Each row was made from one walk, in order. Every step used is in the known rows, and no mark comes twice. Write each row's walk.
Known rows:
sonog, mezag, befu: [-31   4 -24  22  28 -21 -42  15  49 -11  10  29  20  -1 -17 -24  42   6
 -50   0 -20  10  21]
mezag, befu, domo, vemis, bebiv: [-10 -17   3  49  20 -15 -23  47  37  52  22  41  53  -1 -44 -38  45 -13
  30   1 -12  16  23]
mezag, befu: [-19  -5 -20  26  15 -16 -29  22  37  23   9  24  27  -8 -24 -26  38 -12
  22  -2   7   2  21]
bebiv, befu, domo: [-18 -47  21  24  -3  -9 -27  18  -2  32  -7  22  10 -16 -33 -36  26 -40
  66  -1  27   0  17]
sonog, mezag, befu, bebiv, vemis: [-29  10 -13  32  32 -17 -50  18  37   9  16  18  19  -8 -25 -20  17  11
 -18  -2 -22  13  10]
sonog, befu, vemis, mezag: [-35 -19 -22   0  28  -8 -39  44   7 -11  11  29 -21 -45 -27 -31  29 -19
  -9 -25  10  -2   5]
befu, domo, vemis, mezag: [-25 -35  -5  49  19  -9 -29  27  23  26  42  32   3 -13 -33 -17  47 -45
  37 -10 -19  23  32]
vemis, mezag, befu, domo, bebiv: [-22  21 -41  33  21  -9 -29  49  18  13  10  24  41   2 -30 -31  39 -21
 -28  -8 -20  -4  20]
sonog, befu: [-30 -13  -3   6  32 -12 -38  40  24   6  10  27 -20 -12  -9 -35  36 -14
  13 -11  23  -7  11]
befu, bebiv, mezag: [-35 -61 -14  27  22  -5 -38   6   9  10   9  -5 -25 -27 -15 -21 -13 -39
  60 -12  36  17  10]
sonog, mezag, befu, vemis: [-33  -8 -22  20  23 -19 -44  16  40 -14   8  30  14 -21 -32 -21  38  -5
 -28  -5 -19  16  18]
mezag, befu, vemis: [-21 -21 -16  24   7 -13 -32  24  26  19   7  26  19 -33 -42 -21  32 -26
  48  -9   7   9  16]
sonog, mezag: [-38 -21 -17  16  27 -19 -48   6  40 -28  13  22 -11 -16  -2 -21  39 -15
 -24  -5  -9  18  25]
vemis, mezag, befu: [-29   1 -51  18  19 -13 -28  19  25  -4  15  23  31 -24 -19 -26  36  -3
 -46 -15 -12  -1  18]
sonog, mezag, befu, bebiv: [-29   5 -23  28  35 -19 -47  27  45  11  15  17  12  -8 -20 -24  24   8
 -33   1 -17  17  14]
domo, befu, vemis: [-31 -24 -11  34  10   8 -37  26  27 -11  10  19 -48 -15 -18 -33  14 -38
  80 -14  21   1  16]
befu, bebiv, vemis, mezag: [-29 -17 -16  30  21  -6 -46  13   1  19  26  -2  -8 -45 -17 -16  -8 -22
  55 -20   4  13   7]
mezag, befu, bebiv: [-18  -4 -18  33  23 -13 -35  37  31  51  15  11  16 -16 -28 -25  14  -9
  41  -2  10  10  12]
befu, mezag: [-20 -51 -19  29  13  -4 -47   3  15   1  19  11 -13 -29  20 -27   6 -43
  46 -12  30  26  -6]
befu, vemis: [-30 -55  -8  16   4  -9 -38  12  12  -3  10  19 -23 -57 -28 -16  26 -58
  85 -17  22  20  21]
bebiv, mezag, befu, vemis: [-33 -58 -21  24   7  -8 -29  -9  13 -15  -6  20  16 -19 -40 -20  11 -33
  26 -13  24   4  11]
befu, bebiv: [-27 -34  -9  27  23 -10 -42  29  18  36  20  -1 -26 -38 -11 -22   3 -36
  79  -9  26  21  16]
bebiv, vemis, befu: [-15 -40  16  17  20 -14 -38  -2  -3   7   4  12  13 -34 -11 -11  10 -29
  38  -8  12 -14  15]
domo, bebiv: [-30   3 -24  21  13  -8 -39  46  31 -15   1   9 -12  17  -9 -28  27 -48
  67   0  15  -8  31]
domo, mezag, befu: [-31 -24 -14  36  22 -11 -33  17  42  27   2  18 -12  35  -2 -22  30  -9
 -24  -7   8  -6  24]

Write each row's walk:
[ -8 -66  -6  14  30 -10 -39  14   0  10   3   7   1 -39  20 -25   0 -37
 -11  -6  27   2  -4]  vemis, befu, mezag
[ -9 -48  11  24  20  -8 -45  -7 -10   6   9   8  12 -35   5 -14  -7 -32
  32 -11  18  -3  -5]  bebiv, vemis, befu, mezag
[-23 -18 -20  44  19  12 -44  19  31  -9  17  14 -40   7  21 -42  -3 -27
  48 -10  26   6  -5]  domo, befu, mezag
[-21 -43  16  52  16 -10 -31  26  29  41  39  32  -4  -4 -32 -15  48 -54
  85  -3  -5  25  33]  befu, domo, vemis
[-36 -16 -32  30  13  10 -36  25  22 -25  13  19 -41 -23 -17 -34  12 -29
  33 -21   8  -2  14]  domo, befu, vemis, mezag
[-35 -44 -34  12   7  -8 -36  11   4 -22  14  18 -14 -68 -27 -17  25 -45
  26 -26   5  16  17]  befu, vemis, mezag
[-23 -53  23  31   2  -6 -29  17   2  38 -12  18 -10  12 -22 -35  22 -36
  36  -3  26  -5  18]  bebiv, befu, domo, mezag
[-20 -76  -2  13  37 -11 -33  17  -5  19  -4  -5  -8 -37  -8 -19 -16 -35
   1  -5  33  -5   8]  vemis, befu, bebiv, mezag
[-22 -23 -10  13  32  -5 -48  36  15   5  15  23 -20 -15  11 -40  15 -17
   8 -15  30   6 -13]  sonog, befu, mezag
[-15  -6  -6  25  20  -4 -48  31   2 -11  -2   2  10  10  -2 -24  -5 -43
  50  -2  12 -18   6]  domo, bebiv, vemis, befu, mezag
[-36 -29 -17  42  24  11 -38  22  25   1   9   1 -49   9  -6 -36 -19 -24
  60 -10  32  -2   8]  domo, befu, bebiv, mezag
[-28   2 -49  24  26 -11 -32  32  21  18  19  12  22 -31 -22 -26  16  -2
 -30 -15  -9   5  12]  vemis, mezag, befu, bebiv
[-21 -56  -5  16  -5  -5 -39  -3   2   2  -3  11  -1 -22  -3 -40  -4 -28
  48  -8  41   6  -6]  bebiv, befu, mezag
[-20   9  -2  42  15  -3 -40  44   1  12  11  17  18   6 -28 -23  31 -56
  63  -6  -9  -2  21]  befu, domo, bebiv, vemis, mezag
[-26   5 -24  27  12 -11 -37  -4  10  -6  18  21  36 -24 -26 -16  21  -4
   4 -18 -13  -7  13]  bebiv, vemis, mezag, befu
[-24 -13 -18  19   0  -2 -42  35  11 -15 -11   4  -2  21  -8 -43  -3 -39
  62   1  30 -12   5]  domo, bebiv, befu, mezag
[-25 -58 -20  15  14 -12 -23  15  17 -12 -16  26  49 -29 -17 -59   8  -3
 -17 -10  27   4   9]  vemis, bebiv, mezag, befu
[-10  -6   0  42  17 -13 -28  37  25  52  11  30  37  -5 -35 -26  47 -29
  36   2   0   9  19]  mezag, befu, domo
[-30   3  -7  15  39  -7 -47  44   4  19  20  13 -15 -27 -19 -30   4  -1
  14 -21  10  -6  -3]  sonog, befu, bebiv, vemis, mezag
[-26 -35   1  -2  26 -10 -37  57  10   0  -1  34  -6 -51 -25 -52  24 -15
  17 -20  26   4   2]  sonog, befu, vemis, bebiv
[-29  -8 -13  42  25   9 -40  40  33  20  19   4 -51   1  -3 -37  -5 -22
  74  -7  24   2  12]  domo, befu, bebiv
[-29 -16  -2  45  26  -7 -41  21  30  47   8   6 -13  28 -11 -19   4  -5
   9  -9   6  -4  14]  domo, mezag, befu, bebiv, vemis
[-32 -34 -12  34  17  -8 -35  19  33  23   0  19 -19  16 -17 -19  26 -21
  -2 -12   8   0  20]  domo, mezag, befu, vemis
[-30 -77 -15   9  14 -11 -26   8  10 -27 -13  21  24 -41  -5 -56   4 -20
   3 -13  36  10  13]  vemis, bebiv, mezag
[ -5 -56  20  22  32 -14 -27  35  -4  41  -1  17  12 -33 -11 -20  30 -50
  10   1  14  -2  19]  vemis, befu, domo
[-31 -87 -10   9   3  -7 -31  11  -1 -26 -11  22   6 -68 -28 -44   3 -42
  44 -21  33  19   9]  befu, vemis, bebiv, mezag
[ -6 -30  12  24  32 -11 -30  57  -1  31  -7  13  12  -5 -14 -25  26 -56
  19   7   9 -14  23]  vemis, befu, domo, bebiv
[-32 -13 -37  41  24 -13 -31  24  45  18  48  22  10  -6 -38 -17  25  -2
   3 -12 -27  14  26]  domo, vemis, mezag, befu, bebiv
[-34 -32  -5  13  40  -6 -41  38  11  15   6  11 -28 -12 -17 -35   0 -14
  17 -14  35  -1  -1]  sonog, befu, bebiv, mezag
[-27 -49  -7  46  15  -9 -24   1  25  14  12  28  27  16 -44 -20  25 -30
  26  -4   7   7  20]  bebiv, mezag, befu, domo, vemis
[-21   0 -35  31  21 -11 -26  31  15  20  17  28  38 -21 -28 -27  43 -16
 -34 -12 -17   5  17]  vemis, mezag, befu, domo
[-29  -3 -13  12  -2  -8 -35  40  18 -14 -15   8  -1  22 -23 -39  14 -36
  66   3  25 -20  25]  domo, bebiv, befu
